What can hang from each mark
regem: luki
sorop: luki tunom
giletim: sorop
luki: sorop zifal
kezes: luki tunom
videzon: giletim
tunom: videzon zifal
famek: giletim

Known rows, with every way that one mark hangs from another
luki{sorop{tunom{zifal}}}: [  4.3  10.3  -2.1  -8.5 -26.7   6.7 -10.1 -10.5  -4.5 -21.9 -41.3  15.5
 -10.3  33.6 -43.1  18.4   3.1]
kezes{luki}: [-28.1 -54.8 -29.1 -10.0  44.9  37.7  14.5  25.3 -53.9 -13.1  31.5 -25.2
   6.5 -18.7   1.5  11.9  26.9]
tunom{videzon{giletim{sorop{luki}}} zifal}: [  9.7 -10.2  24.8  21.3 -10.4 -12.5 -41.7  -7.9  28.8   6.7  -1.6   6.1
  -8.3 -27.7  10.5 -29.0 -15.4]
luki{sorop{tunom}}: [-12.0 -15.8 -17.8 -23.6  -2.0  14.6  17.2   5.9 -15.4  -3.9 -23.5  10.1
   1.7  27.3 -38.8  49.8  23.5]
regem{luki{sorop{tunom} zifal}}: [ 12.1   9.6 -42.5 -12.8 -50.7  18.7  -2.8  26.0 -13.0  -7.5  -4.4 -22.9
  -4.1  29.0  -7.3  48.5 -20.3]
famek{giletim{sorop{luki{zifal} tunom{videzon}}}}: [ 34.2  16.9  13.2 -17.0  -1.3 -12.4   8.7 -19.7  11.6   4.4  14.9 -12.8
  22.1  31.8  10.9 -26.8  14.0]
kezes{luki{sorop} tunom{videzon{giletim}}}: [-44.8  11.0  -4.2  24.1  22.9  36.5  -1.4  19.6 -13.6  23.6  26.8  17.0
  -6.9 -33.4  16.2  31.8 -15.5]
famek{giletim}: [ -8.2 -78.8   5.8   7.0  33.1  64.6  13.2 -35.7 -12.9 -33.9  22.9 -20.8
  27.5 -20.2  -9.2  -3.8  46.2]
giletim{sorop}: [ -5.2 -61.3  -7.4 -19.8  11.4  35.8  -2.8   6.0 -13.3 -40.3   7.0  -0.9
   0.2   6.3 -29.5  22.9  45.8]
luki{sorop{tunom{videzon{giletim}}} zifal}: [-13.5   0.7  -3.7  31.0 -24.3  -8.1   8.5 -11.7  11.0  19.6  -4.1   1.6
  22.4 -16.9   1.4   2.5 -22.6]
luki{sorop zifal}: [ -0.7 -57.4 -21.3  10.9 -37.1  37.4   3.0   2.1 -18.7 -26.1   7.4 -31.1
  19.6  19.2 -47.7  14.4   9.1]
kezes{luki{sorop{tunom{videzon{giletim}}} zifal}}: [-17.6  10.3 -23.9  23.8 -11.2   1.3  -0.6   8.3 -25.7  24.5  15.8  -7.0
  27.3 -17.9  22.9   0.6 -32.3]
famek{giletim{sorop}}: [  8.9 -72.3   4.1  -9.0  15.2  72.2 -11.4 -34.2  -9.8 -58.4  18.2  -6.1
  25.7   4.7 -18.5   6.4  56.9]
sorop{luki tunom{videzon zifal}}: [  6.9  45.8  28.2 -14.0  16.7 -54.8  17.1   6.3  17.4  36.0 -18.2   4.5
 -26.5   4.3   1.2 -23.9  -7.6]
videzon{giletim{sorop{luki tunom{zifal}}}}: [ 16.7   0.5 -12.4  -0.3  -3.1 -27.7 -45.3  -3.3   6.4  -7.0 -44.4  13.4
  -9.9   2.2  18.1  -5.7 -18.6]
kezes{luki{sorop zifal}}: [ -6.7 -45.0 -43.6   5.9 -23.1  48.2  -4.9  22.4 -54.7 -22.7  29.2 -39.3
  24.6  19.2 -22.6  13.2  -0.4]

Rows
[  0.0  44.6   6.2  22.8 -45.8   6.5 -32.6  -0.8  31.1  13.6 -16.1  17.3
 -18.0 -26.2  20.1  24.0 -48.8]
regem{luki{sorop{tunom{videzon{giletim} zifal}}}}
[  8.8  41.5 -10.5  -6.8 -50.5   1.7  13.1  25.2   9.3  18.6  13.0 -14.0
  -7.7  18.0  -1.0  33.7 -25.1]
regem{luki{sorop{tunom{videzon}} zifal}}
[  9.0  -6.7 -27.7 -15.6  12.7 -40.1  26.4  19.7 -19.6  20.1  -9.3 -31.0
   0.0  20.0   3.1  -6.6  -4.3]
sorop{luki{zifal} tunom}
[ 21.3  28.6   1.6 -27.4  -2.5 -48.9  16.7  19.7   7.5  22.6   3.6  -7.1
  -3.9  33.0   1.0 -10.4   2.9]
giletim{sorop{luki{zifal} tunom{videzon}}}
[ -5.9  14.2  18.3 -33.6  21.9 -11.0  25.2   6.3  10.2  -4.6   1.6  26.9
 -11.3  11.7 -10.5  16.7  36.5]
giletim{sorop{tunom{videzon}}}
[ 23.5  51.8  25.6 -29.0  -2.1 -47.9  -8.5   7.5  21.8  12.5 -21.9  19.8
 -26.7  29.6  -6.6 -13.9   3.0]
giletim{sorop{luki tunom{videzon zifal}}}
[ -5.1  26.3  19.5  18.6  18.1 -53.4  -3.6  -6.6  24.2  43.1 -20.8   9.8
 -13.9 -34.1  30.6 -29.7 -31.6]
sorop{luki tunom{videzon{giletim} zifal}}
[-23.0  47.1  23.5   7.3  39.0   9.9   8.5  14.3  -8.7  -1.3  22.1  12.3
 -37.3 -15.8  13.9 -20.9  -6.4]
kezes{luki tunom{videzon zifal}}
[ 40.0   8.6   6.7 -22.9  -0.1   6.4 -31.9 -31.2   3.2 -29.6 -27.9   7.3
   3.1  40.2  -3.2 -15.9  15.6]
famek{giletim{sorop{luki tunom{zifal}}}}
[ -6.4   4.0  -5.7  20.5  17.7 -53.5  19.6   5.3   9.4  51.8   2.9 -18.0
   9.4 -33.5  38.0 -25.8 -29.1]
sorop{luki{zifal} tunom{videzon{giletim}}}
[  7.2 -34.7  -0.8  22.3 -11.6 -13.2 -17.3   5.4  13.6  15.8  23.8 -21.1
  15.3 -24.9  17.7 -23.4 -15.1]
tunom{videzon{giletim{sorop{luki{zifal}}}}}
[ 11.4  40.2  32.2 -18.2  -0.7 -17.7  -2.3 -10.1  22.3 -21.3 -17.8  32.2
 -21.9  16.7 -14.3 -12.3  17.2]
giletim{sorop{tunom{videzon zifal}}}
[-16.8  14.9  25.7  28.7  18.1 -23.5   0.6 -23.8  24.9   8.7 -17.1  21.8
  -9.3 -49.3  22.1 -30.0 -17.0]
sorop{tunom{videzon{giletim} zifal}}
[ -1.5  19.2   4.0  -1.8 -27.4 -10.1  30.8   0.8   5.1  12.7   0.2  -1.5
   8.3  23.7 -29.3   7.2   0.5]
luki{sorop{tunom{videzon}} zifal}
[-36.4   3.8  -9.4  40.9  39.2  11.7  11.0  14.4 -18.1  14.5  44.0  -9.0
  -2.3 -54.5  51.6 -23.0 -27.8]
kezes{luki{zifal} tunom{videzon{giletim}}}
[ 24.7  27.3  45.4  -9.7  -0.1  18.1 -10.4 -50.0  26.3 -37.6  -5.7  28.1
   3.7  14.6  -4.9 -30.5  25.7]
famek{giletim{sorop{tunom{videzon zifal}}}}
[-11.9 -38.0 -21.3  -5.2  23.1   8.2 -11.9  -4.7  -7.7 -22.5 -19.6  21.9
   5.9 -17.2  13.2  23.6  17.3]
videzon{giletim{sorop{tunom}}}
